Known rows, with every step that occurs
runet-tadu-mobo: [-0.40  1.79 -0.56  0.69  0.92 -1.61 -2.55 -1.97  0.34 -0.36  2.28 -3.41
 -0.07 -3.15  0.21 -2.81 -4.11 -2.18 -1.81 -0.03 -3.20  1.63]
nopu-tadu-mobo-femog-tesupo-vimoku: [ 1.97  4.97 -0.67 -0.76  0.25 -2.93 -1.74  0.02  1.02 -0.73  1.50 -2.74
 -0.41 -0.11  0.76  1.81 -1.99  1.20 -0.78 -2.23  0.60  2.54]
nopu-tadu-mobo: [ 1.29  1.47  0.58  1.23  1.33 -2.22 -1.74 -0.56  0.20 -1.52  1.36 -1.42
  1.02 -1.97 -0.06 -1.01 -3.76 -0.66 -1.05 -1.63 -1.50  1.63]
tadu-mobo-vimoku-tesupo-femog: [ 0.06  2.39 -3.10  1.32 -1.64  1.84 -3.42 -0.39  0.01 -0.61  2.12  0.54
  0.07 -2.41 -3.49  2.19 -3.19 -2.42  0.15 -2.32 -0.32 -1.07]
runet-femog-mobo-vimoku-tesupo: [ 0.91  0.89 -3.56  0.80 -0.58 -1.72 -2.13 -0.07 -1.13 -2.11  4.05 -0.04
 -0.40 -3.09 -0.91  1.75 -3.22  0.20 -0.67 -2.82 -4.50 -2.33]
mobo-tadu-nopu: [ 0.29  4.47 -0.78 -1.18  2.13 -0.98 -1.25 -3.34 -0.95  0.63  1.06  0.50
  0.04  0.84 -1.83  2.02 -1.60  0.50 -0.65 -3.46 -2.26  0.90]
femog-mobo-vimoku-tesupo-tadu-nopu: [-1.11  2.49 -2.46 -1.37 -1.68  0.03 -4.13 -3.26 -2.16 -0.64 -0.02  0.56
 -0.52 -1.16 -1.53  3.31 -0.28 -1.06 -2.27 -2.22 -2.33 -3.56]
nopu-tadu-mobo-vimoku-tesupo: [-1.17  3.01 -1.81  2.05 -1.44 -2.69 -2.36 -0.57 -0.09 -1.55  1.12 -0.52
  1.86 -2.19 -1.61  1.14 -3.53 -1.79 -0.56 -1.63 -1.93  0.19]
mobo-vimoku-tesupo-tadu-nopu: [-3.10  4.86 -3.63 -1.84 -2.34  2.17 -2.86 -2.50 -2.49  0.27 -1.58 -0.06
  0.73 -0.73 -2.33  3.44 -0.09 -1.31 -2.31 -4.29 -1.26 -1.87]
mobo-femog-tesupo: [ 1.53  4.87 -1.20 -0.22 -1.29 -2.21 -1.29 -0.84 -1.54 -1.03  1.81 -3.42
 -1.20 -0.32 -0.10  3.13 -2.04  0.72 -2.27 -5.36 -1.98  2.02]
tesupo-tadu: [-1.07  2.70 -1.21 -0.57 -0.51  0.52 -2.19 -1.26 -1.73 -0.64 -0.51 -2.84
  0.49 -1.56 -0.03  0.80 -2.00  0.04 -3.09 -4.15 -1.61  0.92]
mobo-vimoku-tesupo: [-1.67  3.91 -4.01  1.43 -2.52 -0.70 -1.55 -1.39 -0.96 -1.78  1.16 -1.32
  0.88 -2.24 -2.06  3.11 -2.70 -0.84 -0.90 -3.96 -3.56  0.21]
vimoku-tesupo: [-0.05  3.21 -2.50  0.89 -1.17  1.10  0.08 -0.58  0.05 -1.87 -0.41 -3.71
  0.97 -2.19 -0.79  1.98 -3.26 -0.98 -2.60 -3.85 -2.68  0.79]
nopu-tadu: [ 0.85  1.96 -0.64  1.68  1.21 -1.99 -0.51  0.18 -0.51 -1.91 -0.40 -1.38
  1.81 -1.18  0.45  0.94 -3.00  0.20 -0.41 -3.88 -2.12  1.41]
femog-runet-tadu: [-0.66  1.46 -2.37  2.07  0.84 -3.23 -0.66 -0.03 -1.28 -0.22 -0.92 -3.27
 -1.41 -3.58  1.48 -2.10 -2.79 -1.44 -0.68 -3.21 -2.99  1.90]
runet-femog-mobo-tadu-nopu: [ 2.95  1.42 -0.23 -1.74  3.97 -2.01 -1.87 -1.90 -1.31  0.31  3.91  2.07
 -1.28 -0.12 -0.68  0.72 -2.22  1.49 -0.49 -2.23 -3.13 -1.62]
tesupo-tadu-mobo: [-0.70  2.27  0.12 -0.91 -0.31  0.21 -3.50 -1.97 -0.91 -0.30  1.16 -2.77
 -0.16 -2.34 -0.51 -1.02 -2.89 -0.84 -3.74 -1.89 -0.96  1.06]
tadu-nopu: [ 1.02  2.68 -1.74 -1.88  1.25  1.52 -1.20 -2.55 -1.14 -0.48  0.56 -0.56
 -0.58 -1.06 -1.53  1.17 -1.23 -0.09 -1.25 -3.96 -2.14  0.32]
mobo-femog-tesupo-tadu-nopu: [ 0.19  6.04 -0.64 -3.36 -1.15  0.49 -2.68 -2.09 -2.99  0.91 -0.84 -2.12
 -1.36  1.17 -0.46  3.46  0.53  0.31 -3.65 -5.55  0.28  0.03]
tesupo-femog-mobo: [ 4.02 -1.00 -1.00  1.30  1.79  0.60 -2.92 -0.41  0.05 -1.75  2.33  0.25
 -1.50 -1.82 -0.79  1.81 -2.78 -0.06  0.28 -2.46 -1.65 -1.44]
tesupo-femog-runet-tadu-nopu: [ 1.18  1.01 -2.90  0.14  2.49  1.62 -1.50  0.52 -1.74  1.45 -2.61  0.16
 -2.27 -1.82 -0.30 -0.79 -0.69 -2.29  1.32 -3.84  0.56 -0.72]
vimoku-mobo-tadu: [ 0.76  3.03  1.16  2.63  1.14 -2.70 -0.45 -0.53  0.12 -1.08  1.99  0.68
  0.97 -0.38 -0.30  2.65 -2.46  1.67  0.10 -2.14 -4.03  2.21]
nopu-tadu-mobo-femog: [ 1.04  2.85  0.71  0.72  0.95 -3.70 -1.59  0.69 -0.57 -0.77  2.00 -0.71
  1.13 -0.67  0.16  0.53 -4.39  0.21 -0.81 -2.90 -0.77  1.35]

Rows
[ 3.46 -0.79 -1.24 -0.21  2.23 -1.27 -1.61  0.02 -0.85 -1.92  4.26 -0.67
 -1.19 -2.98  0.58 -0.37 -3.50  1.51 -1.14 -2.72 -3.96 -0.91]  runet-femog-mobo
[ 1.22  2.31 -2.09  1.11  0.59 -2.35  0.64  2.88 -0.05 -0.86  0.05  0.13
 -1.77 -1.92  1.50  2.97 -1.11  3.33  1.32 -4.02 -1.10  2.64]  tesupo-vimoku-mobo-femog-runet
[ 2.20  2.09  0.33 -0.63  2.80 -3.07 -2.50 -4.19 -0.43 -0.24  2.65  1.17
 -1.28  0.35 -1.15  1.77 -1.88  0.76 -0.53 -1.27 -3.31 -0.90]  femog-mobo-tadu-nopu
[ 0.71  0.55 -2.71  2.41  1.57 -0.24 -1.33  1.70 -1.25  0.43 -1.73 -1.54
 -1.56 -2.85  0.51 -1.17 -2.38 -1.98  1.00 -3.82 -0.43  0.61]  tesupo-femog-runet-tadu
[ 1.85  1.73  0.45  1.71  1.92 -4.95 -2.36 -2.94  0.07 -1.35  3.50 -0.41
 -0.76 -0.62 -0.14  1.60 -3.59  1.02 -0.71 -1.27 -4.16  0.38]  femog-mobo-tadu
[-1.61  4.59 -0.42 -0.99 -2.26  0.38 -2.18  0.02 -1.11  0.20  0.17 -3.58
  0.87 -1.17 -0.54  1.78 -3.73 -1.21 -4.69 -3.26  0.11 -0.11]  vimoku-tesupo-tadu-mobo-femog
[-0.18  1.83 -2.61 -0.15  1.90 -1.24 -0.82 -1.26 -1.94  0.80 -1.93 -1.56
 -2.08 -2.44  0.62 -1.76 -0.98 -1.72 -0.48 -3.31 -1.94  0.73]  femog-runet-tadu-nopu
[ 0.17  3.06 -2.39 -0.52  1.88 -1.29  0.39  1.68 -0.43  1.08 -1.41  0.66
 -1.89 -1.17  1.98  1.59  0.23  1.50  1.96 -2.59 -0.95  1.03]  tesupo-vimoku-mobo-femog-runet-tadu-nopu
[-0.23  2.00 -4.87  2.77 -1.70  0.24 -1.59  1.53 -1.70 -0.53 -1.32  0.60
 -1.26 -2.66 -2.34  2.74 -1.68 -1.63  1.09 -5.48 -0.12 -0.63]  mobo-vimoku-tesupo-femog-runet
[ 1.20  1.78  0.26  1.81  1.03 -5.78 -0.97  2.02 -1.45 -0.15  0.27 -0.48
 -0.87 -1.82  0.78 -0.70 -3.67 -0.03 -0.48 -3.69  0.29  1.90]  nopu-tadu-mobo-femog-runet
[ 2.80  2.25 -0.85  0.20  1.84  1.37 -1.99 -1.67  0.37  0.19  0.09  1.56
 -0.55  1.06 -2.01  3.98 -1.87 -1.04 -0.06 -2.06 -0.40 -3.23]  vimoku-tesupo-femog-mobo-tadu-nopu
[ 2.38  3.77 -3.71 -2.08  0.88  1.55 -0.42  0.19  0.24 -1.12  2.15 -3.39
 -1.40 -1.94  0.47  1.03 -0.88  2.06 -1.31 -4.07 -1.55  1.95]  runet-femog-tesupo-vimoku
[-0.59  0.56 -3.10  2.52  0.28 -2.48 -4.32  0.15 -1.44  1.04  1.57  1.03
 -2.34 -3.71 -1.26 -2.11 -2.43 -2.78  1.97 -1.57 -0.54  0.24]  tesupo-femog-runet-tadu-mobo-vimoku
[ 0.91  4.26 -0.80 -1.04  2.60  0.57 -0.30 -1.61  1.30  0.08  0.89  2.05
  0.11  0.77 -0.72  3.67  0.19  2.77  1.45 -1.37 -2.11  1.38]  tesupo-vimoku-mobo-tadu-nopu
[ 0.95  0.44 -2.08  1.40 -0.26 -4.39 -3.96 -2.89 -0.99 -2.32  4.55  0.86
 -1.38 -2.65 -1.10  1.87 -2.51  0.61  0.33 -1.78 -4.92 -0.56]  femog-mobo-vimoku
[ 0.39  1.52 -2.87  1.85 -1.74 -2.84 -2.79 -2.16 -0.38 -2.59  2.75 -0.69
 -0.51 -2.65 -1.48  3.06 -2.86 -0.58 -0.66 -1.84 -4.54 -1.55]  femog-mobo-vimoku-tesupo
[ 0.39  1.02 -2.47  2.50  0.06  1.09 -1.47  1.67  0.10  0.56 -1.86 -2.84
 -1.30 -3.68 -0.10 -2.05 -3.48 -4.06 -0.87 -1.63  0.65 -0.21]  vimoku-tesupo-femog-runet-tadu-mobo
[ 1.06  3.61  0.98  0.30  2.00 -0.71 -0.61 -1.72 -0.51 -0.01  1.19  2.18
  0.27  0.69 -1.06  2.95 -0.80  1.31  0.43 -2.08 -3.15  0.96]  vimoku-mobo-tadu-nopu
[-0.49  3.28 -0.52  0.24  0.50 -3.04 -2.41 -0.75 -0.51  0.31  3.07 -2.81
 -0.08 -2.01  0.50 -1.04 -4.80 -1.28 -1.49 -1.30 -2.40  1.35]  runet-tadu-mobo-femog
[ 1.81  5.12 -1.60 -1.82 -0.62 -1.29 -2.25 -1.50  0.94 -0.48  3.26 -3.55
 -2.08 -1.01 -0.21  1.86 -1.93  1.21 -1.90 -2.28 -0.13  2.65]  tadu-mobo-femog-tesupo-vimoku
[ 0.42  4.69 -0.83 -2.97 -0.78  2.18 -2.79 -3.33 -2.39  0.20 -1.54 -2.93
 -1.29 -0.13 -0.67  1.82  1.15 -0.67 -4.04 -4.25 -0.56  0.24]  femog-tesupo-tadu-nopu
[ 3.27  0.75  0.07  2.04  2.47 -2.00 -3.05 -1.25  0.28 -0.56  2.71  1.28
 -0.88 -0.13 -1.15  2.56 -3.34  0.44  0.82 -1.87 -1.74 -1.00]  tesupo-femog-mobo-tadu
[ 1.30  2.65  0.30  1.39 -0.16 -1.50 -0.29  1.46 -0.93 -1.51  2.09 -0.02
  0.38 -0.88  0.16  3.51 -2.60  1.99 -0.07 -3.90 -3.04  1.51]  vimoku-mobo-femog
[ 1.99  5.72 -0.43 -1.07  1.31  0.25 -0.70 -2.54  1.19 -0.11  0.56  0.41
 -1.10  1.26 -0.46  4.44  1.67  2.36  0.32 -1.46 -1.80  2.10]  femog-tesupo-vimoku-mobo-tadu-nopu
[-1.75  3.76 -1.95  0.03 -1.84  2.11 -1.24 -0.54 -1.05 -1.03 -2.38 -4.24
  1.53 -1.75 -0.18  2.03 -2.42 -1.14 -4.20 -4.18 -1.40  0.05]  vimoku-tesupo-tadu
[ 2.37  3.42 -1.34  0.41 -0.39  0.75 -0.61 -0.39  1.58 -2.34  0.87 -2.46
 -0.97 -1.67  0.77  3.20  0.34  2.26 -0.50 -1.96 -2.67  2.91]  femog-tesupo-vimoku-mobo
[ 3.23  2.80 -2.01 -0.75  0.78  1.93  0.16  1.77  0.69 -1.81  2.18 -1.65
 -1.05 -2.03  1.18  2.01  0.01  2.93 -0.32 -2.85 -2.36  2.08]  runet-femog-tesupo-vimoku-mobo
[ 2.62  1.08 -0.16  0.65  3.03 -3.86 -1.62 -0.82 -0.64 -0.66  4.87  0.41
 -0.64 -1.28  0.35  0.31 -3.93  1.93 -0.65 -2.17 -4.03 -0.47]  runet-femog-mobo-tadu
[ 2.14  4.31  1.02  0.60 -0.29 -4.13 -2.08 -0.08 -0.68 -0.83  1.77 -2.60
 -0.18 -0.13  0.38  1.31 -2.88 -0.16 -1.85 -2.97 -0.41  2.01]  nopu-tadu-mobo-femog-tesupo
[ 1.33  2.04 -1.81  0.59  0.79  1.16 -0.10  0.35  1.60 -2.08  1.12 -0.69
  0.23 -2.11  0.53  2.57 -1.13  2.54  0.75 -1.84 -2.83  2.22]  tesupo-vimoku-mobo
[-1.44  3.26 -0.82 -0.51 -1.85  1.78 -2.36 -1.33 -0.29 -0.60 -0.64 -4.19
  0.84 -2.57 -0.71  0.13 -3.19 -2.09 -4.89 -1.97 -0.66  0.09]  vimoku-tesupo-tadu-mobo
